What can hang from each mark:
W: B L U
G: L Q
U: W
Q: G P
P: B
L: G W
R: B
B: P R W

Known rows, with every way that one mark hangs from another:
{L {G Q} {W {B P} U}}: [ 54   7  12 -24 -11  -7 -12   1  -4 -16  -3  33 -30  21  12 -19 -19  32
  -9  -5  -3 -26 -29 -15 -22]
{R {B P {W L U}}}: [ 21  28  24  -3   6 -30 -17 -18  15 -39   1  18 -32  24  26  12  -7  22
  -6   5   9 -11 -31 -20  19]
{L {G Q} W}: [ 40  -8   1 -20 -25  -8  -1 -14 -30  29  -2  10   1   5  14 -11 -16  17
  -6 -15  -5 -25  -5  -7 -11]
{R {B P {W L}}}: [  8  16  24   8   4 -41  -1 -27  12 -23  -6  14  -9  24  34  15  -3  12
   2   3   6 -19 -19 -27  29]
{U {W B}}: [ -1   5   3  17  -4  15  -4 -10  19  -9 -22  25 -30   4  -6  15   1   2
   8 -11  16 -32 -16 -16   7]
{G L Q}: [  5   0   5   5 -18 -14  -1  -9 -26  12 -11   2 -19  21   9  19  12  12
   8 -23   4  -9   6   1  10]
{L {W B U}}: [ 31   1   2 -16  -1  23 -26   9  19 -15  -8  15 -27   1 -21  -4 -17  18
  -8  -3   7 -19 -29   4 -13]
{L {G Q} {W {B R} U}}: [ 32  -2  10 -31 -18   5  -5   7 -33  -6   5  45 -35  14 -15   9 -10  37
 -18  -2  15 -29 -25  -2 -22]
{W {L {G {Q P}}} U}: [ 22  26  43 -17 -35 -10  -9 -19  -9 -19  -1  39 -38  29  14 -11 -16   0
 -23   6   5   1  -8  13  -6]
{L G}: [ 14   4  -8  -9  -9 -12   1  -7  -7  12  16  12  -5   6   7  -9  -8  -9
  -4  -1 -12  -1   5  -2  -6]
{L G {W {B P R} U}}: [ 38   8  -2 -22   8  -6  -1   9   3 -13   8  46 -24  11  -9  -4 -23  41
 -25  22  14 -12 -31 -25 -22]
{U {W {B P} {L {G Q}}}}: [ 29  20  27  15 -25 -16   4 -29   0 -17 -23  55 -48  47  28  -2  -3   6
  13 -19  11 -32 -16 -25   9]
{P B}: [ -2 -10  -3 -14   1  -4 -18   2  10   5  14  -3 -11   8 -18   7  -3 -14
  -1  10  -3 -21   4  10   9]
{U W}: [  5  11  -7  16  -2  11   0 -16   5   9 -20   9 -15  -8   4  10  -2  11
   3  -8  18 -15  -9 -19   7]
{R {B P {W {L G} U}}}: [ 35  32  16 -12  -3 -43 -17 -24   6 -27  15  31 -36  30  33   3 -16  12
 -11   5  -2 -11 -25 -22  12]
{B P R {W L}}: [ -1  11  15  18  12 -30  37 -18   1 -16  -2  41   7  20  28  13 -10  43
  -6  28  20   5 -13 -31  22]
{Q G {P {B R {W U}}}}: [-21  24  17 -36  14 -19  -3  -5  18  -7  22  33 -20   2 -17  25 -40  43
 -55  77  27 -25 -14 -13  15]
{L {G {Q {P B}}} W}: [ 25 -13  17 -35 -28 -17 -13 -20  -3  30   1  17   0   1   1  -4 -29   6
 -24  16  -1 -48  -2   2   0]
{Q {G {L W}} {P {B R}}}: [ -6   9   1 -29   1 -21 -17 -15  14  46  -3  13 -15  12 -32  32 -40  36
 -53  57  33 -33  -1 -13  18]
{W {L G} U}: [ 31  26   7 -12 -18  -2 -20  -8   1 -11  15  27 -44  32   0 -14 -14 -10
 -11  -3  -3  14  -7  13  -5]
{L {W U}}: [ 36   5  -7 -16   0  18 -22   3   7   5  -5   0 -14  -9 -10  -9 -20  26
 -15   0   9  -4 -23   0 -14]
{R {B P {W {L G}}}}: [ 21  20  17  -2  -6 -54   0 -33   4 -11  11  27 -13  29  41   7 -13   3
  -2   2  -5 -19 -13 -29  22]

Rows:
[  6  -4  16 -14 -23 -36  16 -24 -32   7  25  49 -22  38  10  23  -9  16
  -5  11   7 -35   0  -1  24] : {P {B R {W {L {G Q}}}}}
[ 11  24  16   7  15 -20  22  -7   4 -32   5  45 -17  21  18   9 -14  52
 -14  30  24  13 -26 -25  11] : {B P R {W L U}}
[  1   9  10 -12   2  -8  -5  -8   5 -19  21  38 -34  24 -15  26 -12  26
 -16  27  23 -15 -18   5  23] : {P {B R {W L U}}}
[ 16   4  31  -5 -37 -12  -4 -14 -16 -18   0  42 -39  50   7  -3   2 -18
  11 -21  -7 -21  -2  13   2] : {W B {L {G Q}}}
[ 25  28   8  -1   5 -32  23 -14  -3 -21  19  57 -21  27  26   1 -22  43
 -19  29  13  13 -20 -28   5] : {B P R {W {L G} U}}
[ 28   8  -4  -2  14  -5  -6   7  11  -9 -13  32 -34  17 -16  20 -12  54
 -18  13  29 -10 -29 -24  -4] : {G {L {W {B P R} U}}}
[ -1  18  19  28   3  -3  14 -15  15 -26 -28  55 -37  32   2  21   1  24
   0  10  39 -18 -22 -32  14] : {U {W {B P R} L}}
[ 32  11  17 -23 -26 -22 -16 -22 -10  -8  27  39 -46  39  13   1 -18   5
  -4  -1  -5 -29 -10  13  16] : {P {B {W {L {G Q}} U}}}
[ 34  31 -15 -22   0   2 -36  -5   9  29  -5  -5 -39  17 -15   3 -36  37
 -32  14  15  -4 -13  -8  -2] : {Q {G {L {W U}}}}
[ 28  19  31 -15 -33  -1 -20  -6 -12 -34   7  46 -63  51   0  -7  -2  -9
   1 -18  -4 -14 -16  20  -7] : {W B {L {G Q}} U}
[ 12  22  12  18  -5 -15  15 -22   7 -14 -12  68 -43  39   9  12  -7  17
  -4   9  27 -18 -17 -34   9] : {U {W {B P R} {L G}}}
[ -5   7  26  12   7 -13  14   0  10 -37  -8  46 -22  40  -2  11   3  15
  -3  18  20  -1 -13 -12   8] : {W {B P R} L}
[ 24  24   0  14 -23  -2  -5 -33   2  15 -10  32 -35  25  13  -1 -13  -8
   1 -13  12 -10  -4 -12  10] : {U {W {L G}}}
[ -7   9   5  19  14  -1  19  -4   9 -19 -22  43 -22   7   1  23   4  33
  -3  15  33 -23 -22 -42   6] : {U {W {B P R}}}
[ 15 -14  14 -17 -22 -17 -19 -22   5  34 -21   4  -9   6  -6  19 -17  17
 -17   6  14 -45  -2   2  18] : {G {L W} {Q {P B}}}
[ 23 -10  29 -20 -29 -11   3 -15  -2   6 -17  34  -4   4   7  -6 -22  11
 -17   3   1 -41 -13  -7  -9] : {L {G {Q P}} {W B}}
[ 16  13   3 -21  -7 -20  -4 -13  -3  -6  37  51 -39  30  -7  16 -22  16
 -20  26  11 -16 -13   3  16] : {P {B R {W {L G} U}}}
[ 34   4  -8  -5  -4  11 -31   1  20   1 -13  15 -43  14 -21  10 -14  22
  -6 -13  11 -17 -24   1  -1] : {G {L {W B U}}}
[ 16  13  12  -5  14   1 -11  15  27 -46   1  24 -31  17  -3  -9  -4  14
  -4  11   1  -2 -24  -9 -11] : {W {B P} U}
[ 26  26  15  10   9 -17   6 -14  23 -32  -1  30 -18  22  30  -9 -20  33
  -4  16   7  10 -24 -19  13] : {B P {W L U}}
[  5   9   5   4  -9 -29  29 -24 -17   6  18  49  -5  22  18  13 -16  21
  -9  13  11  -2  -3 -16  16] : {B R {W {L G}}}
[ 24   4   6 -12  17   6  -1  14  11 -25  -9  34 -20   5 -15   4 -14  51
 -20  24  25 -12 -36 -22 -15] : {L {W {B P R} U}}
[ -6   1   1  10  22 -30  42  -5  -4 -10   4  30  22  -5  25  16  -8  53
  -9  31  16  -1 -13 -41  12] : {B P R W}
[-16  19   9 -22  -2 -25 -26 -16  29  24   4   3 -26  23 -18  18 -29  -1
 -36  45  11 -23  11   0  23] : {Q {G L} {P B}}
